Each row comes from the steps of one path. Every step used is in the known rows, and no mark comes twice. Write the path behind each row, first mark first.
(in the rows, 100 means zero)
Known rows
voba, lifab, pazata: 101,126,71,112,86,78,95,90,94,96,85,86,104,96,113,96,107,101,91,123,104,100,102,76,102,94,93,80,94,97,122,104
pazata, sipe, lifab: 98,100,121,58,81,129,109,93,104,102,91,82,118,149,119,119,105,111,112,120,98,104,91,114,113,71,102,105,113,80,86,101
kazi, zenum: 88,121,92,108,95,105,103,103,102,72,69,97,119,102,82,90,86,61,83,106,72,117,89,105,79,111,109,99,81,94,98,103
kazi, zenum, folo, lifab, bizad: 68,83,139,109,135,116,81,101,120,78,70,129,60,83,97,92,80,106,80,63,30,111,88,147,102,115,106,133,124,130,56,83
kife, voba, lifab, pazata, sipe: 89,113,86,62,83,87,72,104,96,126,67,80,116,98,117,86,127,127,95,140,129,108,96,72,125,93,97,69,102,62,115,132
bizad, lifab: 98,118,76,111,90,77,104,102,107,72,95,87,124,110,90,76,74,82,94,106,117,102,121,81,91,104,98,89,73,89,125,96
pazata, lifab: 98,103,104,101,91,109,103,107,86,120,90,108,107,119,113,113,104,96,106,101,100,97,85,108,82,96,107,87,72,82,112,112
zenum, kazi: 84,110,86,118,71,93,108,104,85,81,87,110,103,86,103,97,82,69,98,85,81,119,97,121,88,112,120,103,81,77,132,100
kife, voba, lifab: 91,115,78,91,85,53,75,118,80,114,59,84,125,78,88,91,98,68,83,125,143,110,107,68,92,119,114,61,73,63,120,129
kazi, zenum, lifab, voba, kife: 115,111,87,94,144,101,97,117,112,94,80,117,109,46,89,88,98,91,97,73,77,112,80,84,76,113,92,135,104,116,54,63
kazi, zenum, lifab, bizad: 99,102,118,105,121,103,76,97,111,68,61,115,90,85,77,92,75,84,99,77,71,118,101,134,94,113,93,120,126,130,75,83
folo, lifab, voba, bizad: 91,77,89,113,96,60,88,106,99,144,107,111,71,37,102,125,109,104,94,125,96,97,69,91,66,97,92,96,106,76,102,101
sipe, pazata, lifab, bizad: 94,77,137,104,106,153,92,83,78,112,99,126,87,109,88,122,109,133,118,81,87,107,79,122,122,89,80,113,105,123,103,119
lifab, voba: 93,108,85,103,104,81,110,116,95,123,102,118,107,67,80,99,89,99,89,114,87,110,83,87,75,93,76,110,90,81,122,88
bizad, lifab, folo: 98,111,84,112,104,95,116,102,113,63,105,83,115,129,98,54,82,84,101,84,127,93,138,86,91,102,100,100,90,98,111,90
sipe, pazata, lifab: 102,97,118,109,97,140,100,84,84,116,101,97,114,121,112,118,128,106,110,96,90,109,75,102,103,81,95,104,75,102,97,120
kazi, zenum, lifab, folo: 106,115,106,107,127,111,95,98,124,59,72,83,107,116,107,67,103,60,98,72,80,112,113,118,79,104,108,125,113,118,54,78
bizad, lifab, zenum: 101,115,88,122,106,87,129,107,101,64,116,80,119,128,96,59,78,89,92,82,106,86,132,91,87,101,98,94,86,85,113,97
folo, lifab, sipe, pazata: 106,96,140,116,98,108,102,55,110,107,93,79,87,117,115,133,147,105,100,125,72,119,84,113,130,78,98,116,94,133,76,98
lifab, zenum: 95,115,99,119,104,91,131,104,93,89,108,90,113,126,105,88,102,77,89,87,89,92,105,111,81,101,104,103,89,87,105,97
bizad, voba, kife: 128,105,72,95,95,98,111,109,111,114,132,114,115,94,101,124,104,83,100,88,120,81,98,81,101,125,110,102,69,117,106,79
zenum, folo, lifab: 81,97,117,112,122,82,88,99,122,107,87,105,84,100,138,105,110,89,82,83,62,104,90,125,90,101,113,122,88,106,68,79
kife, voba, lifab, bizad: 83,97,97,87,94,66,67,116,73,110,60,112,100,68,64,93,78,97,88,109,141,108,110,85,108,128,101,68,101,84,125,127
folo, lifab, sipe: 102,104,125,108,93,75,104,77,114,113,84,91,81,116,116,130,120,98,94,130,84,109,94,118,107,91,112,97,89,113,92,88
sipe, lifab, bizad, voba, kife: 130,75,112,71,110,136,109,99,99,102,144,125,88,100,82,145,78,126,118,77,123,85,109,105,134,115,99,120,122,150,81,67
kazi, zenum, lifab, bizad, voba, kife: 132,90,101,89,125,118,83,107,124,80,107,132,86,71,81,109,79,98,105,56,87,91,106,112,111,137,99,124,117,157,65,67
kife, voba, bizad, lifab, folo: 90,91,72,98,104,68,75,108,96,87,101,71,109,89,84,55,103,81,103,116,189,98,134,69,95,118,117,71,109,81,107,122
folo, lifab, zenum: 97,100,125,121,112,87,125,99,104,106,109,89,95,117,131,104,116,85,85,78,71,90,97,122,76,98,110,112,81,87,78,85
voba, bizad, lifab: 95,105,54,118,77,60,88,95,101,79,100,83,107,90,88,86,81,78,102,123,145,92,113,75,84,108,106,66,96,82,131,116
kife, voba, bizad, lifab: 92,98,63,100,90,47,63,106,89,98,92,76,115,68,75,77,94,80,97,136,180,108,118,63,93,123,117,59,92,72,122,128
bizad, voba: 119,104,81,103,76,88,106,109,113,112,125,105,108,102,95,119,88,79,92,111,99,89,107,96,95,107,97,93,72,104,127,94
lifab, bizad, voba: 110,87,102,98,85,101,97,107,108,108,125,131,82,89,73,122,70,106,98,94,98,86,110,115,112,116,85,100,102,124,133,92
pazata, sipe: 87,111,98,76,74,105,106,102,112,111,77,97,122,132,114,102,108,96,99,116,94,99,84,107,99,88,100,91,88,68,119,111
sipe, pazata, lifab, voba: 103,86,116,103,109,140,107,103,80,137,118,121,103,80,94,112,119,134,108,102,72,110,65,86,96,72,68,118,89,95,104,115
kife, voba: 91,110,96,91,104,69,80,110,87,120,74,90,126,86,87,98,110,69,84,123,138,123,99,92,94,116,114,92,71,79,107,105
lifab, bizad: 86,99,106,103,98,93,97,97,94,97,85,123,92,97,76,110,79,96,96,93,101,107,99,120,100,111,90,104,106,111,122,93
kazi, zenum, folo: 72,118,97,110,120,109,94,106,115,66,70,104,106,102,94,72,88,71,80,87,48,115,93,117,89,109,115,116,101,109,77,95
sipe, pazata, lifab, zenum: 103,93,130,118,112,151,126,89,79,106,123,93,109,138,119,99,133,114,111,73,77,93,84,111,99,78,94,113,89,98,84,123

Write each row's path
108,113,103,116,92,108,105,64,106,63,102,73,112,128,81,87,111,110,109,128,105,116,118,82,140,82,84,100,96,130,115,111
bizad, lifab, sipe, pazata
93,98,122,82,93,112,96,81,124,130,96,91,90,117,153,117,140,136,100,119,72,104,74,115,115,74,94,115,98,91,84,90
folo, lifab, pazata, sipe
94,81,83,101,89,94,91,119,77,150,113,124,79,57,90,118,102,126,111,124,111,89,68,87,66,91,89,78,111,67,123,124
pazata, lifab, voba, bizad
103,99,120,92,111,127,119,90,99,81,109,75,109,147,111,100,104,87,111,94,116,106,117,112,101,84,108,122,119,111,70,79
sipe, lifab, folo
127,65,119,90,109,169,101,93,91,125,145,144,84,96,94,139,112,146,127,59,104,80,84,101,136,111,89,117,99,149,92,103
sipe, pazata, lifab, bizad, voba, kife
100,108,73,108,104,77,109,120,104,95,111,108,113,68,71,70,63,112,92,108,102,103,111,66,83,96,70,101,87,82,132,88
bizad, lifab, voba
76,100,123,112,126,104,88,103,126,81,72,103,86,93,119,88,100,80,76,80,30,113,85,128,85,106,119,125,94,110,51,87
kazi, zenum, folo, lifab
89,97,73,69,87,79,61,93,103,110,100,74,107,87,104,75,122,136,110,154,165,106,107,66,128,96,98,69,122,72,119,130
kife, voba, bizad, lifab, pazata, sipe
126,74,108,82,101,138,103,114,95,132,136,152,78,93,93,135,85,138,120,63,116,69,95,105,114,124,101,98,96,129,108,94
pazata, lifab, bizad, voba, kife
139,88,99,89,120,96,84,105,121,108,123,132,83,76,97,128,91,105,113,59,118,81,109,109,117,130,95,121,111,154,82,59
zenum, lifab, bizad, voba, kife
100,98,132,67,96,142,136,99,99,92,113,76,115,165,125,104,109,119,111,96,86,88,100,124,110,68,102,111,124,73,75,104
pazata, sipe, lifab, zenum
109,110,114,95,112,119,105,76,93,92,117,78,104,119,116,122,114,116,107,123,103,120,100,105,120,75,93,125,116,126,80,73
sipe, lifab, pazata
97,88,130,87,107,120,100,89,86,87,99,109,88,114,78,128,76,111,110,97,106,112,105,128,118,95,92,117,130,122,91,84
sipe, lifab, bizad
91,97,76,107,105,56,89,110,83,89,113,71,110,86,83,61,98,87,97,115,167,90,129,73,89,119,116,66,104,67,110,127
kife, voba, bizad, lifab, zenum
108,93,71,108,107,52,73,106,103,126,100,102,87,40,95,109,106,93,105,120,114,102,84,92,69,95,84,99,126,91,98,91
zenum, lifab, voba, bizad
81,89,75,119,86,69,93,117,70,70,116,85,95,62,88,53,79,89,102,88,145,100,132,93,93,126,131,70,109,55,127,133
kife, voba, bizad, lifab, zenum, kazi
120,109,65,103,59,71,99,117,105,106,109,97,109,95,97,111,76,78,88,113,106,76,115,73,92,111,99,63,74,88,141,115
bizad, voba, lifab
85,97,75,96,90,52,64,104,82,123,81,86,110,68,85,109,119,68,94,141,165,113,92,84,87,123,122,68,95,74,113,126
kife, voba, bizad
107,122,99,109,113,89,83,100,117,71,62,87,115,98,100,91,94,57,91,93,72,120,97,114,76,106,107,114,94,109,69,84
kazi, zenum, lifab
102,109,77,95,120,94,116,116,94,125,104,128,112,59,87,104,103,105,98,91,107,101,78,72,80,112,90,120,85,98,100,74
lifab, voba, kife
92,114,98,78,88,115,100,84,112,113,95,93,109,126,127,101,127,129,103,124,90,107,83,104,118,77,88,107,105,92,113,97
lifab, pazata, sipe
97,97,113,100,104,128,113,108,94,110,101,104,101,140,120,91,110,98,113,79,108,90,101,114,82,92,110,97,92,90,97,104
pazata, lifab, folo
105,107,119,97,86,109,105,88,90,118,88,104,89,132,104,121,113,117,114,128,97,99,92,113,107,85,111,78,92,104,112,113
pazata, lifab, sipe
103,112,115,113,93,114,108,60,99,90,94,83,106,127,92,118,135,98,105,134,90,121,92,100,133,80,92,106,99,132,104,108
lifab, sipe, pazata
109,109,64,98,121,89,114,121,101,97,115,118,118,59,79,76,78,116,100,86,122,96,104,51,86,111,83,109,83,96,111,76
bizad, lifab, voba, kife
87,98,121,110,130,124,117,117,93,107,114,112,89,136,133,80,107,115,101,59,63,80,99,130,89,92,113,107,106,94,78,104
pazata, lifab, zenum, folo
117,106,75,73,55,107,98,102,121,117,119,95,103,110,125,105,105,137,101,128,94,73,103,78,129,84,82,70,103,87,136,119
bizad, voba, lifab, pazata, sipe
120,119,108,104,103,66,88,77,117,93,76,84,95,117,110,113,116,85,107,124,100,113,108,118,110,89,102,101,110,127,89,78
zenum, lifab, sipe
92,97,64,116,89,80,100,95,106,69,110,78,101,109,95,62,91,80,109,104,154,85,130,81,85,108,107,77,114,92,117,110
voba, bizad, lifab, folo
76,90,118,109,140,104,94,122,123,105,89,123,75,51,101,82,89,111,74,82,13,114,76,112,76,97,94,139,107,101,55,80
kazi, zenum, folo, lifab, voba
112,110,101,109,122,88,97,95,120,87,89,82,106,122,124,79,115,68,106,74,111,103,116,115,83,97,104,122,106,115,73,71
zenum, lifab, folo
103,117,98,112,73,99,101,67,91,83,77,75,105,117,92,108,121,97,100,137,95,108,100,80,132,83,93,76,103,115,115,132
voba, lifab, sipe, pazata
111,86,106,95,126,153,113,104,77,139,122,129,107,72,100,117,132,139,118,77,92,100,58,72,100,89,81,125,88,108,82,100
sipe, pazata, lifab, voba, kife
99,93,90,102,92,78,65,67,88,87,99,63,104,87,68,90,130,108,111,161,166,121,115,64,143,98,104,69,117,113,110,141
kife, voba, bizad, lifab, sipe, pazata
80,116,86,119,113,81,113,117,98,78,91,94,100,118,120,62,91,86,80,69,73,77,117,102,88,104,110,88,110,85,96,112
voba, lifab, zenum, folo
90,109,88,130,87,98,133,112,88,44,120,95,104,104,101,51,59,91,98,57,82,97,133,111,91,108,114,100,91,72,130,102
bizad, lifab, zenum, kazi
73,78,135,109,131,93,81,97,119,107,87,132,59,90,113,108,92,115,89,68,61,104,95,145,108,108,102,130,117,127,75,74
zenum, folo, lifab, bizad
118,102,72,102,72,92,113,117,113,96,120,93,102,114,104,88,83,81,94,93,113,67,131,79,93,109,102,74,93,95,125,110
bizad, voba, lifab, folo
128,103,92,107,61,104,103,76,107,95,119,83,98,111,87,122,111,106,98,136,92,88,111,73,141,88,88,71,98,129,126,130
bizad, voba, lifab, sipe, pazata
115,73,118,89,85,127,96,114,98,131,132,144,73,101,88,129,74,134,112,85,93,77,101,121,110,107,89,90,100,115,129,108
pazata, lifab, bizad, voba
106,105,123,101,113,117,133,95,85,81,122,76,111,142,109,107,99,92,103,90,93,97,114,118,96,84,106,115,112,97,72,87
sipe, lifab, zenum
85,112,82,129,69,89,128,118,72,66,94,98,97,96,113,72,74,78,92,63,74,88,117,109,81,110,121,77,94,57,133,123
voba, lifab, zenum, kazi
100,84,88,90,99,90,98,102,81,122,121,97,88,64,80,128,93,112,112,138,119,104,84,87,85,83,88,101,138,87,98,100
sipe, lifab, voba, bizad
96,94,127,56,95,150,122,92,112,92,103,76,112,168,126,97,112,112,120,98,108,96,106,119,115,70,102,118,130,89,73,96
pazata, sipe, lifab, folo
96,118,93,85,83,54,79,100,83,110,58,80,108,94,80,97,107,89,91,152,142,114,114,74,118,111,115,51,94,85,120,131
kife, voba, lifab, sipe
107,89,108,44,111,142,122,112,100,127,111,113,113,99,107,120,109,144,119,99,104,97,72,82,110,79,87,125,123,86,71,82
pazata, sipe, lifab, voba, kife
100,125,86,104,68,68,103,89,94,91,66,86,101,115,92,105,96,89,95,139,106,97,111,86,108,97,106,56,98,96,130,120
voba, lifab, sipe
92,70,133,101,122,122,83,110,136,91,113,138,52,76,95,105,70,116,82,65,26,92,101,142,112,118,101,128,120,143,66,83
kazi, zenum, folo, lifab, bizad, voba
115,95,98,76,128,120,119,110,86,115,120,113,109,76,90,120,99,118,109,94,111,107,84,76,95,93,91,131,111,109,71,65
sipe, lifab, voba, kife
113,71,125,101,92,95,92,102,120,125,127,129,63,82,99,138,82,115,93,87,81,84,102,126,108,114,89,108,97,125,107,84
folo, lifab, bizad, voba
88,92,122,131,93,100,129,105,91,89,111,103,78,95,137,96,98,85,92,53,50,99,99,145,82,105,124,117,86,73,93,91
folo, lifab, zenum, kazi
102,90,127,109,110,161,113,84,90,105,112,94,106,141,120,94,137,107,117,76,96,100,92,107,104,79,96,118,96,111,82,115
sipe, pazata, lifab, folo
